Known rows, with every step that occurs:
tole-gase-gogurin-vubo: 0.51; -4.41; -0.25; 2.10; 2.63; -0.51; 1.91; 2.84; -5.00; 1.61; 4.96; -0.70; -3.01; 2.39; 1.99; -0.19; -0.87; -2.41; 1.79; 0.99; -3.93; -1.51; -2.39
tole-rufid-gogurin-gase-rapu: 2.40; -3.41; -2.23; 1.43; 0.66; -2.88; 5.07; 1.53; -0.68; 0.75; 3.06; -0.99; -3.00; 0.69; 0.84; 1.33; 1.04; 0.25; 0.82; 4.13; 3.26; 2.06; -4.29
tole-rufid: 0.57; -2.43; -1.36; 1.99; 0.18; -2.59; 1.19; 1.40; 0.37; 1.47; 1.06; 1.20; -1.70; -3.13; -0.11; -1.25; 1.00; -1.61; 1.03; 1.75; -0.47; 0.35; -2.41
tole-gase-gogurin-rufid: 1.22; -2.17; -2.15; 2.02; 2.82; -3.12; 3.30; 2.86; -5.48; 1.22; 1.70; -1.08; -5.77; 1.11; 1.07; -1.63; 0.09; -1.11; -1.24; 1.44; -0.36; -4.38; -2.75
rapu-rufid-gogurin-tole: -3.51; 0.38; 0.61; 1.52; -1.65; -0.21; 3.89; -0.51; -4.98; -5.22; -0.43; -2.43; -2.75; 3.46; -2.37; 1.59; 3.98; -0.56; 0.94; 3.73; 2.61; 2.43; -2.87
rapu-rufid-tole-gase-gogurin-vubo: -2.19; -1.85; 1.96; 3.22; -0.52; 1.32; 3.63; 0.30; -5.62; -1.86; 2.39; -1.68; -2.20; 4.70; -2.92; 1.86; -0.12; -1.97; 1.44; 2.05; 0.20; -1.69; -3.13
tole-rufid-rapu-gase-gogurin: 2.06; -2.19; -1.31; 1.59; -0.62; -3.73; 3.32; 1.95; -1.36; 1.07; 0.43; 2.12; -3.15; 1.17; -0.60; -0.06; -1.29; -0.38; -2.21; 3.86; 1.85; 0.90; -3.94
tole-rufid-vubo: 1.52; -2.75; 1.07; 0.70; -0.06; 1.32; 3.09; 0.86; -0.94; 1.48; 3.19; -0.08; 0.27; -0.38; -1.33; -2.63; 0.84; -2.08; 1.91; 1.54; -1.11; 1.81; -3.59
rapu-rufid-vubo: -2.34; 0.20; 3.70; 0.32; -2.30; 3.74; 4.48; -0.18; -2.60; -3.61; -0.45; -2.21; -1.01; 5.99; -2.64; -2.58; 1.15; -0.57; 2.64; 0.54; 0.73; 1.90; -2.64
rufid-rapu-gase: 1.77; -0.10; 0.77; 0.10; -2.55; 0.60; 3.17; -0.99; -2.35; 0.02; -3.98; 2.59; -2.72; 2.87; -0.82; 1.36; -3.28; 4.55; -0.95; 1.23; 2.87; 0.63; -1.92
gogurin-gase: 1.32; -1.75; -1.65; 1.41; 1.02; -0.30; 4.02; 0.59; -1.83; 0.08; -1.68; -0.02; -2.24; -0.81; 1.02; 1.59; -0.23; 4.90; 4.18; -1.34; 1.71; -1.07; -0.51
rapu-gase-tole-rufid: -2.45; 0.19; 1.14; 1.49; -3.20; -2.17; 0.24; -1.65; -3.03; 4.38; -2.26; 0.41; -3.60; 1.46; -0.60; 2.86; -4.20; -1.68; 2.40; 1.36; 1.73; -2.69; -0.73
gase-gogurin-tole-rufid: 0.31; -3.86; -2.63; 2.01; 2.46; -5.06; 0.88; 2.34; -4.12; -2.08; 3.41; -2.84; -0.26; -0.15; -0.37; 1.48; 1.85; -4.68; 1.08; 2.77; -1.20; 0.14; -1.18
gase-tole: -0.03; 0.66; 1.84; -2.19; -0.99; -0.87; 0.12; -1.26; -1.55; -0.17; 0.15; -2.45; -0.45; 2.49; -1.47; 2.11; -2.92; -2.97; 3.32; 0.65; 0.06; -1.28; 2.67
rapu-rufid-gase-gogurin: -1.84; 0.40; -0.49; 2.60; -0.14; -1.34; 4.93; 1.66; -2.30; -2.90; -2.69; -2.98; -3.33; 5.49; -0.93; 0.99; 0.57; 0.73; -0.41; 1.33; 2.58; -1.76; -2.60
gogurin-gase-rapu-rufid-vubo: 1.18; -2.91; 1.30; 1.83; -0.71; 1.25; 6.61; -0.11; -1.16; -2.70; -0.84; -3.05; -2.62; 6.95; -1.34; 0.97; -2.90; 4.40; 4.16; -0.02; 4.30; -0.31; -1.57
rufid-gase: 1.75; -0.37; -1.23; 2.00; 0.49; 1.10; 3.65; -0.42; -1.29; 1.74; -3.77; -0.43; -1.36; -0.01; 0.16; 2.55; -1.59; 4.83; 0.49; -0.96; 1.68; -2.87; -1.33
rapu-rufid-tole-gase: -3.33; -0.61; 0.77; 3.50; -1.40; 1.13; 3.16; -0.76; -4.84; -0.99; -1.58; -0.36; -4.42; 2.54; -3.50; 1.31; 0.77; -0.02; 0.54; 1.87; 1.31; -3.80; -2.17
gase-tole-rufid-vubo: 1.04; -0.72; 2.82; -1.62; -0.91; 0.06; 2.17; -0.66; -1.61; 1.44; 3.57; -2.13; 0.25; 2.32; -3.23; 0.08; -2.31; -4.81; 2.94; 2.40; -0.19; -0.32; -0.03
tole-gase-rapu: 0.54; -4.79; -0.97; 2.71; 1.00; -0.92; 1.47; 0.67; -2.14; 2.06; -0.23; -0.63; -5.74; 3.11; 0.92; 0.06; -3.38; 0.78; 0.73; 1.07; -0.73; -4.27; -0.55
rapu-gase-gogurin-tole: -2.74; -1.72; -1.00; 2.55; -0.84; -2.38; 0.23; -0.21; -6.83; 0.65; -2.25; -1.86; -2.19; 2.86; 1.54; 3.74; -1.47; -1.07; 2.25; 0.17; 0.48; -1.35; -1.23
gogurin-rufid: 2.82; 1.23; 0.55; 0.42; -0.24; -0.63; 3.50; -0.58; -1.89; -1.03; -1.59; -0.61; -1.14; -1.76; -1.16; -1.52; -0.88; 2.84; 0.48; -0.69; 3.57; -0.83; -2.46
gase-rapu-rufid: -0.84; -2.18; 1.65; 1.58; -1.98; -1.15; 2.24; -0.35; 0.95; -3.90; -1.87; -3.45; -2.59; 7.30; -0.98; 0.31; -3.16; 0.17; 1.74; 0.99; 3.04; 0.23; -0.59
rapu-gase: -2.59; -0.18; 0.35; 1.99; -2.85; 0.32; 0.39; -1.36; -3.58; 2.94; -4.71; 0.81; -3.02; 1.31; 2.05; 1.82; -2.40; 2.05; 2.53; -1.36; 0.90; -1.07; -1.64

Rows:
3.06; -2.19; -0.71; 2.14; 0.24; 0.35; 3.76; -0.95; 0.36; 0.89; -3.44; -2.51; -1.34; 3.85; 0.10; 3.46; -4.98; 4.83; 0.32; -0.39; 3.36; -3.09; -0.74 | rufid-gase-rapu
-2.72; 0.50; 1.76; 1.84; -2.32; 1.34; 2.75; -1.29; -3.10; -3.06; -2.11; -1.64; -1.16; 3.01; -3.47; 1.79; 0.86; -0.36; 1.56; 1.07; 2.42; -0.79; -1.64 | rapu-rufid-tole
1.73; -1.91; -2.32; 3.59; 0.78; -1.77; 3.57; 0.98; 0.12; 3.30; -0.92; 1.23; -2.22; -3.11; -0.72; 0.89; -0.28; 2.04; -0.49; 1.58; 1.40; -2.27; -3.30 | tole-rufid-gase
2.94; -3.21; -1.42; 3.22; 1.89; -1.97; 3.99; 2.34; -0.80; 2.21; 3.33; -0.52; -0.04; -0.45; 0.05; 1.36; -1.11; -0.48; 0.23; 1.86; 0.17; -0.26; -4.29 | tole-rufid-gase-gogurin-vubo
1.85; -1.66; -0.65; 2.08; -1.67; -2.28; 3.24; 0.45; -0.62; 1.86; -1.21; 3.74; -3.34; -0.78; -1.54; -0.03; -1.76; 1.90; -1.69; 3.23; 2.36; 0.46; -3.77 | tole-rufid-rapu-gase
-2.31; 0.62; 0.97; 0.56; -3.22; -1.93; 1.28; -1.46; -4.13; 3.96; -0.88; -0.52; -3.62; 2.65; 0.01; 3.42; -2.69; -2.44; 1.50; 2.83; 2.52; -0.93; -2.03 | rapu-gase-tole-rufid-gogurin
-1.25; -1.91; 1.65; 1.56; -1.45; -0.02; 0.91; 0.40; -4.75; 1.65; 0.70; -1.28; -0.33; 4.68; 3.12; 2.45; -3.34; -1.18; 3.47; -0.89; -0.50; 1.55; -2.99 | rapu-gase-gogurin-vubo
-1.48; -3.32; -0.25; 2.78; -0.28; -0.96; 3.64; 0.94; -3.29; -0.33; 0.26; -1.61; -7.34; 6.22; -0.02; -0.01; -1.06; -0.10; -0.51; 3.54; 1.30; -2.58; -2.57 | tole-gase-rapu-rufid-gogurin
3.76; 0.87; 2.92; -0.88; -0.63; 3.28; 5.51; -1.20; -3.31; -1.09; 0.50; -1.91; 0.83; 1.18; -2.36; -2.88; -1.02; 2.37; 1.32; -0.92; 2.94; 0.55; -3.63 | gogurin-rufid-vubo
-3.10; -1.10; 0.16; 2.93; -0.38; -0.40; 3.26; 0.79; -5.53; -1.72; -0.09; -2.03; -4.26; 4.38; -2.54; 1.30; 1.14; -2.29; 0.05; 2.46; 0.82; -3.35; -2.23 | rapu-rufid-tole-gase-gogurin
4.03; 2.76; 0.79; 0.59; -0.09; -0.44; 5.62; -1.82; -2.54; 0.79; -2.76; -1.84; -1.49; 0.03; -3.38; 2.04; -4.11; 4.42; -0.44; -0.04; 5.95; -4.69; -1.45 | gogurin-rufid-gase-tole
3.29; 1.18; 0.94; 0.66; -0.60; 1.03; 3.74; -2.20; -3.68; -0.48; -1.05; -1.30; 0.67; -1.85; -3.28; 1.41; -1.37; 2.52; 0.24; -0.30; 4.68; -2.05; -2.51 | gogurin-rufid-tole
2.11; -1.58; 0.54; 0.09; 0.42; -0.34; 5.22; -0.07; -2.24; 1.59; 2.16; -1.27; -1.49; 1.06; -2.39; 1.80; -2.14; 0.82; 4.57; 1.11; 2.12; -1.69; -0.41 | gogurin-gase-tole-rufid-vubo
3.08; -2.00; -1.79; 1.26; 2.62; -2.96; 4.66; 2.86; -5.13; 0.03; 1.67; -0.10; -5.80; 1.95; -0.28; -1.66; -0.72; 0.34; -2.90; 2.70; 0.78; -3.65; -2.91 | tole-gase-gogurin-rufid-rapu
-2.01; 1.05; 0.26; 3.26; -1.41; 0.56; 4.83; -0.05; -1.44; -1.86; -4.62; -0.90; -3.46; 3.14; -1.99; 0.96; -0.08; 3.57; 0.19; 0.50; 3.28; -2.19; -2.39 | rapu-rufid-gase
1.55; -1.37; -0.99; 0.92; 0.73; -2.77; 3.94; 0.28; -1.35; 1.63; 0.88; -0.45; -2.82; -0.76; -1.61; 2.75; -2.09; 1.17; 4.04; 1.23; 2.53; -2.53; 0.33 | gogurin-gase-tole-rufid
-0.58; -3.57; -2.43; 1.73; 2.76; -2.66; 1.46; 3.31; -4.93; 1.60; 1.87; -1.13; -5.58; 2.15; 2.40; -0.87; 0.59; -2.83; 0.05; 1.52; -3.16; -3.57; -1.27 | tole-gase-gogurin
-2.31; -1.01; -0.62; 1.22; -1.30; -2.13; 0.43; 0.89; -4.65; 1.69; -2.30; -1.73; -2.79; 4.32; 3.54; 1.84; -1.74; -1.57; 1.72; -0.28; 0.18; -0.51; -1.89 | rapu-gase-gogurin
4.15; 1.89; 1.20; 0.52; -2.11; -0.26; 5.50; -1.50; -2.97; -0.69; -3.84; 1.89; -2.75; 0.67; -2.58; -0.33; -3.65; 6.35; -2.21; 0.77; 6.40; -0.74; -3.81 | gogurin-rufid-rapu-gase
0.35; 0.08; 0.62; -1.81; -0.74; -2.73; 1.82; -0.07; -1.82; 0.88; 3.68; -2.14; -1.49; 1.51; -1.54; 1.88; -0.25; -5.29; 1.20; 4.62; 1.21; 0.78; -0.76 | gase-tole-rufid-gogurin
0.24; -0.51; 0.88; -0.55; -0.69; -3.01; 0.49; -0.22; -0.47; 1.41; 1.86; -1.04; -1.25; 0.01; -2.30; 1.24; -2.18; -4.48; 2.22; 2.56; 0.28; -1.43; 0.86 | gase-tole-rufid
-3.99; -0.47; -0.07; 2.77; -0.93; -0.40; 4.20; 0.02; -6.42; -3.50; -0.06; -1.47; -5.27; 3.09; -2.42; 1.28; 3.93; -0.39; 0.14; 4.31; 1.77; 0.09; -3.22 | rapu-rufid-gogurin-tole-gase
2.59; -0.22; -0.76; -0.70; 1.57; -3.47; 3.21; 2.31; -3.10; -2.48; 1.60; -3.75; -0.75; 2.23; 1.03; -1.12; 0.29; -2.18; -0.19; 0.48; 1.67; 0.24; -2.34 | gase-gogurin-rufid
0.88; -2.92; -2.62; 5.05; 1.28; -1.89; 2.62; -0.88; -3.44; 0.94; -0.94; 0.57; -1.06; -4.75; -3.49; 3.53; 0.16; 2.50; 0.76; 1.99; 1.38; -3.01; -1.50 | gogurin-tole-rufid-gase
2.28; -3.15; -1.50; 2.85; 0.66; -2.43; 2.44; -0.57; -2.76; -1.84; 0.75; 1.90; -0.70; -3.60; -4.59; 1.80; 0.35; 1.52; -0.12; 3.61; 1.32; 0.14; -1.22 | gogurin-tole-rufid-rapu
3.59; -2.17; -0.97; 0.79; 0.00; -2.34; 3.36; 1.45; 0.97; -0.31; 1.13; 2.82; -1.76; -1.72; -2.27; -1.36; -0.04; 0.77; -1.71; 3.67; 1.31; 1.45; -2.82 | tole-rufid-rapu
-1.94; 0.33; 3.31; 0.41; -2.26; 2.23; 4.49; 0.09; -2.93; -4.19; 2.43; -1.86; -0.75; 5.27; -0.82; 0.34; 2.08; -0.80; 2.20; 2.67; 1.56; 5.28; -4.55 | rapu-rufid-gogurin-vubo
-0.09; -5.11; -1.48; 4.43; 1.50; -1.23; 0.90; -1.21; -5.24; 0.01; -0.23; -0.88; -3.84; 0.19; -2.17; 2.95; -2.30; 1.57; 1.79; 1.64; -0.29; -4.51; 0.67 | gogurin-tole-gase-rapu
5.90; 1.49; 0.88; -0.78; -0.39; -0.34; 5.71; -0.54; -1.35; -2.83; -1.51; 1.00; -1.22; -0.31; -3.28; -1.57; -1.98; 5.15; -2.33; 1.16; 5.33; 0.30; -2.88 | gogurin-rufid-rapu
1.92; -0.62; -0.10; -0.56; -1.39; -1.38; 3.28; 0.81; -3.27; -1.05; -1.98; 0.65; -2.48; 5.27; 0.44; 1.36; -2.77; 1.67; -1.57; 1.96; 2.22; 1.17; -2.12 | rufid-rapu-gase-gogurin
